Known rows, with every step that occurs:
P/K: [ -8  -3  14 -22   2 -34   5   5 -16  -1   2  13   6  -4  -3   0   3   4
   7  10   6 -13   9  -8  13  23  -5   7  16   1 -19   9   7   1  -6  -2]
J/R/G/P: [-16 -15  18  -4  21 -34   7   0 -12  -5  -9  -1   8  15  27 -12  29 -10
  20  22  16  -3   5 -26 -19   5  -4 -22  17  -6 -12   8 -17 -29   5 -16]
J/R/W/P: [ -9   0   9  -4  19 -18  20   8 -28 -24 -36   9  15   7   5 -15  31  -3
  18   5  16 -20 -14   8  -1   2   8 -10  10  14 -13  -5 -15 -14   1 -21]
F/P: [ -1   2  14  -4  23 -26   1   5 -15   5  -5  17   9  15   6 -13  34   2
  15  24  20   1 -14 -16 -17  15  -5   9   1   7  -5   9  -8   3  -9  -9]
D/P/W/R: [ -2   0   2  -8  16 -24  26  -7  -5 -14 -12  -3   7   8   1  -8  24   1
  12  -2   7  -1   5 -20 -19  18  -3  -4  16 -10  -6 -16   8 -20   5 -20]
R/W/P/F: [-22   6  14 -12  16 -19  19  -2  -7 -14 -18  26  -2  23   2 -12   9   7
   3   4   6 -34 -13  26   7   4   4 -20  16   5 -18   0 -12 -25   1  -5]
M/K: [ -5 -11  10 -20   0 -33   4   5 -28   8  -4   2  12  -1   7  -9   0   2
   8  14  13 -11   9 -20 -16  12   6  -2   7   3 -28  10   2   0 -12  -2]
W/R: [  0  -3   6 -11  12 -28  11  -2 -26 -13 -10 -18  -4  12  14  -9  17  -2
   4   0   9   5  -1 -14 -14   6   5   2  23  -7 -17  -4  -3  -7  -3 -10]
K/P: [ -3  -6  17  -6  14 -21   7  -1 -31  -4  -5  11   5  11   9 -14  17  18
  23  16  12 -11  -5  -4 -23   8   8  -4  11   0  -6  20  -7  -7  -8 -10]
T/B/P: [  2  -4   3 -15   1 -35  -5   0 -15 -19   0   9   8   2  11  -9  17  11
   5  17  22   2  13 -22  -9  31 -10 -26  18   4 -12   6  -6  12  14 -14]
B/P/W/R: [ -3   4   1 -10   7 -22  20  -2 -36 -27   0  -2   7  14   1  -8  19   4
   1   3  14  -3   7  -7 -12  20   1 -23  22  -3 -15 -17   5 -14  12 -16]
K/P/W: [ -5   1  16 -10  12 -19  15  -3 -27  -7   0  20  13   5  -3  -7  15  19
  13   9   9 -20   4  -3 -17  18  12  -6   1   1  -4  -4  -3 -22   0 -17]
U/P/W/R: [  0   3   0 -11  22 -26  16  -2 -27 -35  -3   9   6  21   0 -12  13   1
   4  -2   7   7   2  -5  -4  12   8  -9  20 -13 -12 -22   4  -9   5 -16]
M/K/P/B/T: [ -5 -14  -1 -30  13 -27   8 -10 -42 -19 -11   3  20  -5  -4  -2   1   7
  21  18  22  -3 -18  -3  -6  19 -10 -13  22  13 -11  -7  -3  -8   1  -9]
J/R/W/P/B/T: [ -9  -3  -6 -22  23 -19  18  -4 -30 -41 -34   5  23  -4  -5  -1  22 -11
  14   8  24  -6 -32  16  17  15 -10 -15  18  23  -7 -32 -15 -13  13 -20]
F/P/U: [ -3  -4   1 -10  19 -31   2   0 -36  -1  -5  24  26 -13   3 -14  27  17
  11  23  21   5  -9 -18  -9  19 -10  -5  -4   8  -2  11   7  11  -1  -3]
L/G/P: [ -5   2  11   3  16 -41  15  -7 -17   3   7   7  12  14   0   0  15  -2
   5  22  13  -7   4 -24  -4  15  -2 -21  16 -18 -18  36 -24 -15  -7 -10]
U/P: [ -2  -2   5  -6  24 -27   0   6 -13 -22   5  27   9  21   5 -17  11   1
  13  12  12   1  -4   1  -2  12   5 -11  11  -7 -12   9  -5  15  -6  -4]
L/G: [  3   4  -2  -6  13 -44  15  -5  -8   7   8   2   3   3   4   6  13   2
 -10  20   9 -14   8 -10   0  13  11   3  12  -6 -20  26 -22  -6 -12 -10]
J/R: [ -4 -11  11  -6  13 -29   6   3 -22   1 -16 -12   7  -4  13 -20  27   6
  13   8  12  -9  -2 -14 -10  17  12   4  12   6 -14  -5 -13  -2 -10 -14]
G/P/W/R/J: [-10  13  14 -13  23 -21   6  -5 -24 -20 -13  -3  12   2  12  -5   9 -13
  -6  -4  11  -9   6  -5 -14  16   1  -9  18 -22 -12 -10   2 -28  18 -23]
W/P/B: [  1  -1  -6  -4  14 -19  15  -4  -5 -32  -7  14   9  -5   8   5  16  -5
  13   8  14   6   3  -5   8   5 -13  -4  17   9  -7 -24 -13  -7  -5  -2]
R/W: [-14   9  18 -16   9 -23   7   6 -14  -5 -20  17   8   3   7  -4   4  -1
  -7   7  16 -24  -3  12  -7  16   9  -4  -7   0 -16   9  -5 -11  12 -14]
U/P/B/T: [ -2  -5  -9 -23  27 -28   2  -5 -17 -39   0  21  18   8  -4   0   3  -8
   8  14  21  12 -24  12  17  23 -12 -18  19   4  -7 -19  -8  10   7  -4]
D/P/G/R: [-15 -13  12  -4  14 -31  13  -8  21   9  -8   0  -6  37  23  -1  19   9
  22  13  17 -10  17 -23 -26  25 -13  -8  28   5  -7  26  17 -16 -13 -17]
B/P/W/R/J: [ -7  15   1 -15  17 -17   7  -1 -26 -25  -5  -2   9   1  12  -4  10  -7
 -10   0  15 -14   8   9 -12  21   4 -10  22 -11 -15 -13   7 -16  21 -22]
L/G/P/U: [ -5  -4   0  -2  13 -45  14 -12 -38  -4   5  16  29 -13  -3  -3  10  14
   3  22  15  -2   8 -24   3  20  -6 -32  10 -14 -13  35  -6  -6   1  -7]
R/J: [ -7   8  11 -14  18 -24  -7   5  -6  -1  -5   7   7  -8  21  -3   3 -10
  -9   5  12 -20   2   8 -11  14   8  11   5  -8 -15   8  -3  -1   5 -12]
T/B/P/W: [  0   3   3 -19   0 -33   5  -1 -13 -21   4  21  16  -1  -1  -5  14  14
  -6  11  19  -8  18 -18  -4  39  -6 -25   8   4  -9 -16   0  -3  20 -19]
D/P/W/R/G/L: [-16  -6  -3 -11  23 -35  27  -6  21   1  -6  25   1  13  20   3  22  -2
  11  22   7  -8   7 -28 -22   8   2 -13   3 -28  -9  -9 -10 -18  13 -21]
M/K/P: [ -6 -14  15 -16   7 -26   7   1 -44   4 -10   5  12   6   6 -16   7  19
  29  19  14 -14   5 -15 -29   5   8  -8  14   3 -20  24   2  -8 -14  -9]
T/B: [  7  -7   8 -22   3 -43  -8  -3  -1  -7  -9   1   2  -6  14  -4  13   9
  -2   8  13   5  13 -31  -6  25  -4   4   9  -1 -11  -2  -9   6   7 -11]
R/G/P/W: [-15   0  16 -11  15 -31  15  -4  -2 -11   7  23  13  16  13   3  13  -9
   1  17  12 -13  13 -18 -11  13  -4 -23   1 -10 -10  -8  -7 -38  15 -15]
D/P/W/R/J: [ -5  11   2 -13  25 -20  12  -4   1 -14 -15  -1  11  -4  13  -4  16 -10
  -1  -4   9 -14   9  -2 -21  18   1   7  16 -17  -7 -11  12 -20  16 -24]
G/R/W: [-23   3  33 -13  10 -27   7   4 -17  -5 -27   5  -3  16   9  -9   4   3
  -1   3  17 -28   3   0 -11  22   3  -6  10   9 -16  15   5 -11   1 -21]

Rows:
[-15  -3   8  -7  17 -23  17  -6  -7 -10  -1  17  -6  24   5 -14  16   8
  12   6   3 -23 -13  10   6   1   2 -18  25   4 -17  -1 -14 -16 -13   2]
W/P/F
[ -7   2  14  -7  13 -25  19  -7 -33 -21  -7  -4  10  16   0  -7  17  -2
   6  -2  10   3   3 -22 -12  16  -4 -20  18 -17 -12 -13  -2 -27   7 -17]
G/P/W/R
[-17  -8  21 -13  15 -22  10  -9 -17   5  -4  14  -9  21   8 -22   9  29
  16  10   4 -26  -8  10 -13  11   8 -15  24  -2 -10  15 -10 -21 -10  -3]
K/P/F
[-11  -7  -2 -12   9 -31  10  -3  15  18   2  34  -2  22  24  11   7  10
   0  23  13 -12   4 -13 -11  17   8 -10  -3 -22 -14  16 -17   0  -2  -8]
P/G/L
[  0  -3  -2 -12  22 -24   2   0   2 -35   0  26  10   3   8  -6   3   2
   9  11  16  13   8  -1   8  19 -10  -8  14  -6  -7 -16  -7   6  -1   0]
U/P/B
[ -1  -4 -11 -16  20 -22  13  -8 -24 -38  -5   8  18   2  -5   8  16 -14
  12  11  21   5 -29   7  16  11 -17 -15  21  17  -7 -26 -12  -3   2  -5]
W/P/B/T
[ -5  -4  -3 -26  15 -27   5  -9 -17 -22  -2   3  13  -6  -2   7   5  -9
   0  11  19   2 -21   2  11  25 -13  -8  13  10  -7 -21  -9  -2   7  -6]
P/B/T
[ -9  -3  -3  -7  15 -21  21   4  -5 -18 -28  14  10  25  22   4  27   3
  11  12  18 -16   3  13  -6   2   6 -10  14  12 -13   4  -4 -33   6 -19]
J/R/W/P/G
[-25  -4  26  -9  14 -26   7  -9  -8   4   0  13  -4  26   4 -20   5  10
   9   7   7 -20  -6  -4  -4  19  -6 -32  20 -14 -16  14 -15 -20  -5   1]
G/P/F
[ -3 -13   3 -11  12 -27   6  -5 -49  -9  -5  18  23 -16   4 -16  12  33
  21  15  15  -5   0  -6 -14  14   2 -17   6   3  -4  21   9   0   0  -7]
K/P/U
[-17   4  26 -12  20 -28  -9   0  -9  -1 -12  -7  -2   5  21  -8   4  -6
  -4   1  14 -23   8  -3 -16  22   2   7  20   1 -15  14   7  -1  -5 -18]
G/R/J
[ -4  -6  -7 -20  22 -24  12 -10   4 -18  -9   9  19  -5  -5   2  13 -10
  17  13  22   4 -21  -3   3  29 -22 -12  16   7   1 -13  -2  -1   7 -10]
D/P/B/T
[ -1   3   5  -9  21 -23   3  -1  -2 -11  -8  18   8  -3  10  -2  25   1
   9  20  21  14  -2 -18  -6  21 -20   9   6   7  -1 -17 -10  -2  -3  -5]
F/P/B
[-14  -9   2 -22  22 -31   7 -12 -11 -26   0  10  16   8  10  11   7 -21
   8  22  24   6 -13  -7   4  17 -24 -27  19   2  -7 -14 -14 -24  19  -9]
R/G/P/B/T
[-13  -5  22 -14   5 -32   5   2 -23  -3   1  16  14   4  -7  -4   4   0
  20  11  11  -9   5 -18  11  24 -16 -16  19 -10 -17  20   3  -6  -1  -4]
G/P/K
[-15  -7  18  -6  17 -34   7  -2  -5  -7   4  14   7  21  25  -2  16 -14
  12  23  16  -3   6 -21 -16   3  -9 -24  11 -12 -14  15 -12 -28   8  -8]
R/G/P
[-28  -8  22 -12  19 -33  10 -10   7   2   5  17  -9  31  22  -9   8   2
   5  18   7 -20   2  -4  -7   7  -7 -33  23 -13 -17  12 -15 -39   4  -1]
R/G/P/F
[-11  -1   8 -18   0 -27   6   6 -28 -12  10  18  11   5  -6  -5   7   6
  14  16  15 -13   8   0  14  30  -9 -20  24   5 -20  17  10   8   2  -4]
B/P/K
[ -5  10   8 -16  25 -18   8  -5 -30 -20 -15  -1   6  -1  13  -6  12   3
   0  -4   8 -15   5   7 -23  11  11   7  20 -13  -9  -8   5 -27  14 -25]
K/P/W/R/J
[ -8   8   0 -10  13 -16  17   1  -4 -38 -25  23  12  -5   6   6  10  -5
   5   6  18  -5   1  11   9   8 -11  -6   9   9  -8 -21 -11 -17   8  -9]
R/W/P/B
[  3  -8  -9 -19  -1 -36   0  -4   8 -15   4  16   4  22  27   7  15  16
   0  21  24   2  26 -14 -10  30 -11 -24  22   3 -12  13   2  -9  18 -13]
T/B/P/G
[-10  -6   6 -19  17 -26   5 -11 -25 -24  -4   7  21   3  -5   3   7 -13
  10  13  24   7 -24  -7   8  27 -24 -28  16   0  -6 -12 -13  -9  10  -8]
G/P/B/T
[-11  -7   9 -21   4 -35   1  -9  -2 -10   2  14  -7  16  10 -17   9  24
  -1  13  13 -14   8  -6   0  33  -7 -34  30   1 -17   2  -9  -5  11  -5]
T/B/P/F
[-17  -8   5 -13  17 -39   8   0  14  13   4  32  -2  10  29   7  10  -1
   0  29  11 -14   3 -19 -11   4   8  -9  -7 -20 -16   8 -23  -1   4  -9]
R/G/L
[-12   8  13   0  20 -34  26  -1 -21 -18 -22   9   3  23   0   1  20  -2
   6  12  14 -25  -2   2   2   5   3 -12  23  14 -19  24 -10 -16  -9 -22]
L/G/R/W/P
[-11  -4   1  -9  21 -30   7   0  11  22  -1  41   2  29  22   7  25  12
   9  35  20  -4  -8 -20 -16  18   0  -6  -6 -17  -8  19 -16   2  -4 -10]
F/P/G/L
[-17  -2  -4 -13  15 -33  23  -2  -8 -10   4  25   1  19  21   5  18   0
   0  26  13 -10   8 -18 -14  11   6 -31  11 -22 -15 -11 -13 -13  18 -20]
B/P/W/R/G/L
[-16   0  16 -14  18 -30  -6  -5   8   2  -8  -2  -6  21  35   6   2  -2
  -8   6  16 -22  17   2 -18  21   0   7  24   0 -15  20  13 -18  -2 -17]
P/G/R/J
[-10  -9  -6 -10  23 -31   6   1  14   0   6  50   4  35  22   4   6  11
   8  26  14  -3   1  -6  -3  15   8 -20   3 -28 -12  19 -14  10  -2  -7]
U/P/G/L
[ -5  -2   5 -12   8 -28  14   6 -21 -18   0  18  11   3  -7   1  14  -2
  21   9   6 -11   1  -4  20   8  -9   0  24   8 -18   4   4   0 -10  -2]
W/P/K
[-16  -4   0 -16  17 -38  21  -5   4  -1  -2  21  -4  12  22   8  13  -2
  -6  19   6  -8   6 -21 -13   4  11  -9   3 -25 -16 -17 -16 -19  12 -18]
P/W/R/G/L
[ -7   4   5  -8  14 -21  20  -1  11   0  -1  22  17   0  -4  -7  19   4
  11   9  10 -16   7 -14 -15  26  -2  -5  -4  -4  -2  -7   5 -14   2 -17]
D/P/W
[ -2  -6   8 -18   8 -27  22  -6 -51 -15 -14  -8   8   7   1 -10  10  16
  17   4   7  -6  10 -18 -27   8   9  -4  22  -3 -18  -9   9 -27  -2 -19]
M/K/P/W/R
[-12 -11   2  -9  14 -27  11  -6   1  15  -2  36  -1  26  24   6  13  25
  17  28  15 -14   1 -10 -22  12  11 -15   3 -22  -9  27 -16  -7  -5 -13]
K/P/G/L
[-10 -15   5 -12  18 -37   9   2   1  -1 -10  -7   1   3  33  -7  29  -5
   8  19  12  -9  12 -14 -15   2   9   4  13   7 -15  -6 -14 -23   2 -16]
J/R/G
[ -4  -8   0 -22  19 -22   7 -12 -32 -25  -7   6  14   0  -3   1   9   5
  17  14  21   0 -22   6   0  20 -11 -12  20  10  -2 -11 -10  -8   6 -10]
K/P/B/T
[ -1   0   1 -10  19 -27   4   0   5   8   1  22   3  33  24   5  31   5
   8  26  22   2   1 -10 -20  14  -8   6   7   5  -6  15   0 -17  -2  -7]
F/P/G
[ -4  14   6 -19  19 -23   6  -4 -17 -17 -11  -5   6  -4  15   1   8  -9
 -16  -8   7 -14   7   5 -11  15  10  10  14 -14 -15 -18   5 -21  16 -21]
P/W/R/J
[ -3   0  -2 -22  27 -25   3  -7 -19 -16  -7  13  17   4  -4   2  22 -10
   9  21  27  10 -33  -3   4  26 -22  -2  10  15  -1 -18 -10   1   6  -8]
F/P/B/T
[ -9  -4  13  -6  11 -23   5  -6  -8 -19  -5  11  11  -4   8   0   7  -5
  11  10  19  10   9 -20  -1  23 -21 -20  13 -11  -7  -8 -14 -13   2  -3]
G/P/B
[-16  -5  11 -13  25 -27   5  -2  -1 -13   6  28  -5  33   4 -25   3  16
   6   9   5 -15  -7  13   7  15   6 -22  23 -11 -16   5  -8  -2  -7   3]
U/P/F
